What can hang from each mark:
K_395: K_471
K_714: K_471
K_280: K_29 K_48 K_470 K_714
K_470: K_282
K_471: K_29 K_48 K_395 K_504 K_714
K_29: K_277 K_702 K_828
K_702: K_32
K_973: K_504
K_32: K_471
K_197: K_471

Known rows, with every way that one mark hangs from another:
{K_280 K_29 {K_470 K_282} K_714}: [ -7   2  39   7 -12  -6  49  19 -15   0  15  15 -28 -11  43  19 -15 -19
 -28  -3 -48  -3 -16   1   0  -2  19  13]
{K_471 {K_29 {K_702 K_32} K_828} K_48 K_504 K_714}: [ 31 -19 -19   1 -57 -12  -7  17 -67  62  22  -8 -47  22  14  -9  42  -1
 -23  10  -6   8   6   9 -13   4  25  17]
{K_471 K_29 K_48 K_395 K_504 K_714}: [ 50 -24 -11 -28 -43   0   5  17 -81  46  -1  29 -46  27  12 -35  39   0
 -29  44  -8 -19   8   5 -24  18  25 -23]
{K_32 {K_471 {K_29 K_828} K_48}}: [ 18 -15   7   4   5 -31  -7  33 -52  11  11 -21 -31  12  12 -13  19 -18
   3  14  17 -18  11  -7  -4   1   2  10]
{K_471 {K_29 K_277 K_702 K_828} K_395 K_504 K_714}: [ 37  11 -25  -2 -36  21   7  16 -71  59   2  -7 -49  15  20  -3  39  15
   6  30   1  19  -4  17 -14 -10  22  31]
{K_280 K_29 {K_714 K_471}}: [ 33  -9  39   2  -5  -9  13  19   1   0  24   5 -43  -3  28  10 -26 -15
 -26 -10  -8 -24 -10   4   6  -2   4  13]
{K_29 K_277 {K_702 {K_32 {K_471 K_395}}} K_828}: [-12  16 -14  32  12  23 -19   3 -32  52   2 -53 -44  -2  24  40  30   4
  32  -9  19  35  -8  14  11 -47 -17  57]
{K_714 {K_471 K_48 K_504}}: [ 25 -24  14  -7 -21 -13 -14   1 -44  10  21   6 -27  -6   6 -21  17 -17
 -19  -5  28  -9   4   0   4  13   9  -2]
{K_395 {K_471 K_48 K_504}}: [ 13  11   7 -13  -6  -1  -9   2 -50  20   3 -19 -25  -5   3 -10   7 -22
 -10   8  11  -8   4 -10   4  -3  -4  -9]
{K_32 {K_471 K_48 K_395 K_714}}: [ 18 -24  20  -7  -9   4  -5  32 -26  18  -1   8 -32  13   8 -16  19 -16
   2   6  13 -21   9  -6  -6  -6 -11  -9]
{K_280 {K_29 K_277 {K_702 K_32} K_828} K_48 K_714}: [ -3  13  22  29  -5   5  25   8 -17  52  17 -31 -56  -2  41  45 -22 -12
 -24 -12 -11   1 -28  43   4 -42   7  40]
{K_395 {K_471 K_29 K_48 K_504}}: [ 23  18  -3 -17  -4 -12  -6   9 -68  24   5 -18 -34   2   8 -11  14 -16
 -13  26   7 -14   8 -10  -3  -1   1  -9]
{K_29 K_277 {K_702 {K_32 K_471}} K_828}: [-16  15 -10  32   8  17 -20   6 -26  53   7 -58 -43  -5  22  41  27   2
  29 -19  21  35  -6  14  13 -48 -14  59]
{K_973 K_504}: [ 31   3  17 -25 -18   1 -29   2 -11  -2  -5 -12 -26 -10  -1   6  -4  -5
  -9   1  16  -5   1   0  -4  12  14  13]
{K_32 {K_471 {K_29 K_277 K_828} K_48 K_504}}: [ 22 -14   1  -3  -7 -28   0  30 -80  35  12 -27 -38   8   9 -10  27 -14
   3  16  15  -9   7  -4 -10 -12  13  16]
{K_714 {K_471 {K_29 K_277} K_48 K_395}}: [ 25 -11  -4  -6   5   0  -9   6 -53  22  -1   6 -39   1  24 -24  27 -10
  -8  27  24 -11  12   4  -3   0  -3  -7]
{K_29 K_277 K_702}: [-12   1  -2   2   5  26 -10   3 -17  55  16 -27 -32 -12  18   7  11  -6
  14 -10  22  29  -1  15   4 -48  -2  35]
{K_280 K_48 K_470}: [-37  12  30   0  -9  -6  23   4 -22   1   5   5 -22 -13  23  15   4 -17
 -28 -11  -6  10 -12  37  -2  -5  13  -7]
{K_280 {K_470 K_282} K_714}: [-31  10  34   4  -5  -1  40  13   3   2   7  23 -14 -22  31  14  -7 -15
 -24  19 -23  13  -8  -7   3   4  15   6]
{K_29 K_277 K_828}: [ -5  10  -3  12   3   5 -12   2 -23  30 -10 -50 -21 -16  17   3  12  -9
   5 -13  26  17  -2  12  15  -7  16  27]
{K_702 K_32}: [  1  18  15  -2   5   7 -37  -8 -13  20   3 -12 -42   4  14  49  14  14
 -20  -8   8 -10  -4   8  10  -3 -17  -1]
{K_32 {K_471 K_29 K_48 K_395 K_714}}: [ 28 -16  11  -9  -7  -5  -2  39 -44  23   1  10 -40  21  14 -17  27 -10
  -1  24   7 -26  14  -5 -14  -4  -8  -9]
{K_197 {K_471 K_29}}: [ 17  21  -9 -22  36 -16 -16   1 -31  11   7 -28 -19  -1   4  11   4   2
   0  21  13 -15   6   4  -3 -10  -2   4]
{K_471 K_29 K_48 K_504}: [ 35 -24  -7 -23 -23 -30  -3   9 -90  36  17   3 -37  14   7 -27  25  -9
 -31  34   3 -17   7   1 -16  13  30 -11]
{K_714 {K_471 {K_29 K_277 K_828} K_48 K_504}}: [ 29 -12  -5  -1 -19 -21  -8   8 -67  27  15 -14 -36  -5  16 -22  28 -12
 -13   9  26  -2   8   5   1   8  18  11]
{K_702 {K_32 {K_471 K_29 K_48 K_395 K_504 K_714}}}: [ 22   4  11  -7 -11  -1 -23  14 -52  36   2   2 -57  21  13  36  35  13
 -15  15  -2 -21   2   1  -7 -11 -18  -5]

Rows:
[ 19   9   0   8  -2   9  -1  38 -36  31   4 -16 -43  13  20   5  27   1
  24  13  14   1   5   2  -7 -23  -9  30]  {K_32 {K_471 {K_29 K_277 K_702 K_828} K_395 K_714}}
[-11   4 -14  29  -1  12 -17   4 -45  62   9 -55 -44  -4  19  31  32  -3
  24 -13  18  35  -6  13   8 -47  -7  56]  {K_29 K_277 {K_702 {K_32 {K_471 K_48 K_504}}} K_828}
[ 26  16  -9  -5 -14  28 -12  16 -28  40   3  16 -54  25  26  17  33  21
  -4  29  -5  -2   3  13 -11  -8 -12   7]  {K_471 {K_29 {K_702 K_32}} K_395 K_714}
[ 29 -26  18 -12 -22   0   0  30 -51  25   4  11 -35  15   2 -15  24 -12
  -1  10   9 -18   3  -7 -11  -4   0  -6]  {K_32 {K_471 K_48 K_395 K_504 K_714}}
[  4  23 -19  13   5   1 -16   6 -45  47  10 -39 -46   4  27  25  27  10
   6  12  11  18   1  15   2 -22   3  39]  {K_471 {K_29 K_277 {K_702 K_32} K_828}}
[ 14  20 -17   0  -4  -3  -2   9 -73  43   5 -40 -35  -2  15 -10  21 -18
   5  21  10  10   6  -4  -1 -20   3  18]  {K_395 {K_471 {K_29 K_277 K_702 K_828} K_48 K_504}}
[  5   8  10   4  -7  -5 -27  20 -31  43   0 -22 -52  11  19  38  31   6
 -12  -5   5 -12   7   3   1 -18 -17   5]  {K_702 {K_32 {K_471 {K_29 K_277 K_828} K_48 K_714}}}
[ 50 -22 -19 -11 -45  -5   6  16 -84  39  -6  12 -41  26  13 -37  42  -3
 -22  41  -6 -11   4   6 -17  29  32  -9]  {K_471 {K_29 K_828} K_48 K_395 K_504 K_714}
[-16   4   4  23 -10   9  15   8 -40  26   8 -38 -46  -3  39  37  22  -9
   5 -42 -38  37 -15  27   4 -40   7  44]  {K_280 {K_29 K_277 {K_702 K_32} K_828} K_470}
[ 28   8  -6   5   6  -4   2  26 -79  28  10 -20 -45  12  13  10  29   3
  27  29  14   4  -3   0  -9 -23  -1  37]  {K_32 {K_471 {K_29 K_277 K_702 K_828} K_395 K_504}}
[  7  19  -6  -6 -23  18 -14  21 -16  68  13 -11 -53   7  27  23  28  15
  -9  -1   2   9   9  17  -7 -31  -4  18]  {K_471 {K_29 K_277 {K_702 K_32}} K_714}
[ 19   8  -7   8 -31   1  -8  27 -14  29  19 -16 -33  12  21  -5  20   3
  -3  -2   8   9   7  11  -2   6  14  30]  {K_471 {K_29 K_702 K_828} K_714}
[ 17  -3 -26 -22  19  12  -4   7 -39  54  -5 -16 -28   8  12 -13  24  -5
   7  32   5  -1  11   9 -15 -35  -4   1]  {K_197 {K_471 {K_29 K_277 K_702} K_48 K_395 K_714}}
[ -4  16  25  15  -1 -10  23  14  -5  28  20   1 -37 -14  30  12 -18 -14
 -28  21  23  -5 -10  29   2 -12   8  19]  {K_280 K_48 {K_714 {K_471 {K_29 K_277 K_702 K_828}}}}
[-26  -6  33   8 -12  -8  39  14  -3   1  12  30 -15 -24  34  -4   0 -26
 -26  17 -14  11  -1 -11   3   7  12   2]  {K_280 {K_470 K_282} {K_714 {K_471 K_48}}}
[ 32 -20 -14 -15   9  -5  -4   6 -71  23  -8  15 -39  22  20 -34  28  -8
 -16  57   2 -22  11   3 -15  13   7 -23]  {K_471 K_29 K_48 K_395}
[ 27 -22  10  -8 -30 -17   0  41 -56  40  28   0 -40  16   7 -12  26 -11
  -2   8   7 -11  10  -5 -16 -16   6  13]  {K_32 {K_471 {K_29 K_702} K_48 K_504 K_714}}
[  7  17  19   3  17   8 -31   4 -28  15  -2  -8 -49  11  13  53  20  14
  -1   5   8 -16  -4   1   6 -15 -32   3]  {K_702 {K_32 {K_471 K_395}}}
[  39  -16  -33    5  -13   -4   -5   -4 -110   42    6   -2  -52   29
   17  -10   47    3   -4   56   -4    5   -4    8  -15    3   14   15]  {K_471 {K_29 {K_702 K_32} K_828} K_48 K_395 K_504}
[ 41 -20 -15 -29 -39   9   9  17 -85  71 -10  18 -50  18  16 -31  42   0
 -25  43  -6 -11   9  10 -25  -3  25 -19]  {K_471 {K_29 K_277} K_48 K_395 K_504 K_714}
[  1  -2  -8  34   5   8 -23   4 -33  22  12 -33 -37  12  18  25  28  -3
  22  -3  16  21  -7   6  10 -17 -15  46]  {K_29 {K_702 {K_32 {K_471 K_48 K_395}}} K_828}
[  48  -20  -25   -7  -14  -17    3    2 -109   25   -4    1  -39   24
   12  -33   38   -6  -14   58    1  -11    0    3  -15   27   30   -4]  {K_471 {K_29 K_828} K_48 K_395 K_504}
[ 15  33  16 -15 -23  13 -10  12 -20  18   4 -15 -27  -6   4   9   3  -8
  -9  -9  10  -6   2  -6   7  -1  -6  -2]  {K_395 {K_471 K_504 K_714}}
[ 35 -21   4  -9 -22  -4   4  36 -68  37  16  11 -45  23   9 -15  32  -6
   5  27   4 -12   7  -4 -20 -15   0   9]  {K_32 {K_471 {K_29 K_702} K_48 K_395 K_504 K_714}}
[ 28   6  16  -8  -1   0  -5  39 -32  12   3   6 -41  17  14   4  20   3
   6  18  10 -23   7  -3  -9  -4 -12   3]  {K_32 {K_471 K_29 K_395 K_714}}
[-16   4 -13  32   6  14 -20   5 -32  58   6 -56 -42  -4  22  31  30  -5
  25 -15  20  34  -3  13  11 -47 -12  54]  {K_29 K_277 {K_702 {K_32 {K_471 K_48}}} K_828}
[ 17   4  10   9 -13 -10  -6  43 -21  18  21 -19 -35  12  14   6  18  -4
  14  -5  16  -4   8  -2  -2 -10  -4  31]  {K_32 {K_471 {K_29 K_702 K_828} K_714}}
[  6   6  37  15  -6   1  21   9  -9  35  29  -1 -56   7  36  44 -30  -9
 -35  -6 -16 -17 -27  38  -1 -32  -1  22]  {K_280 {K_29 {K_702 K_32}} K_48 K_714}
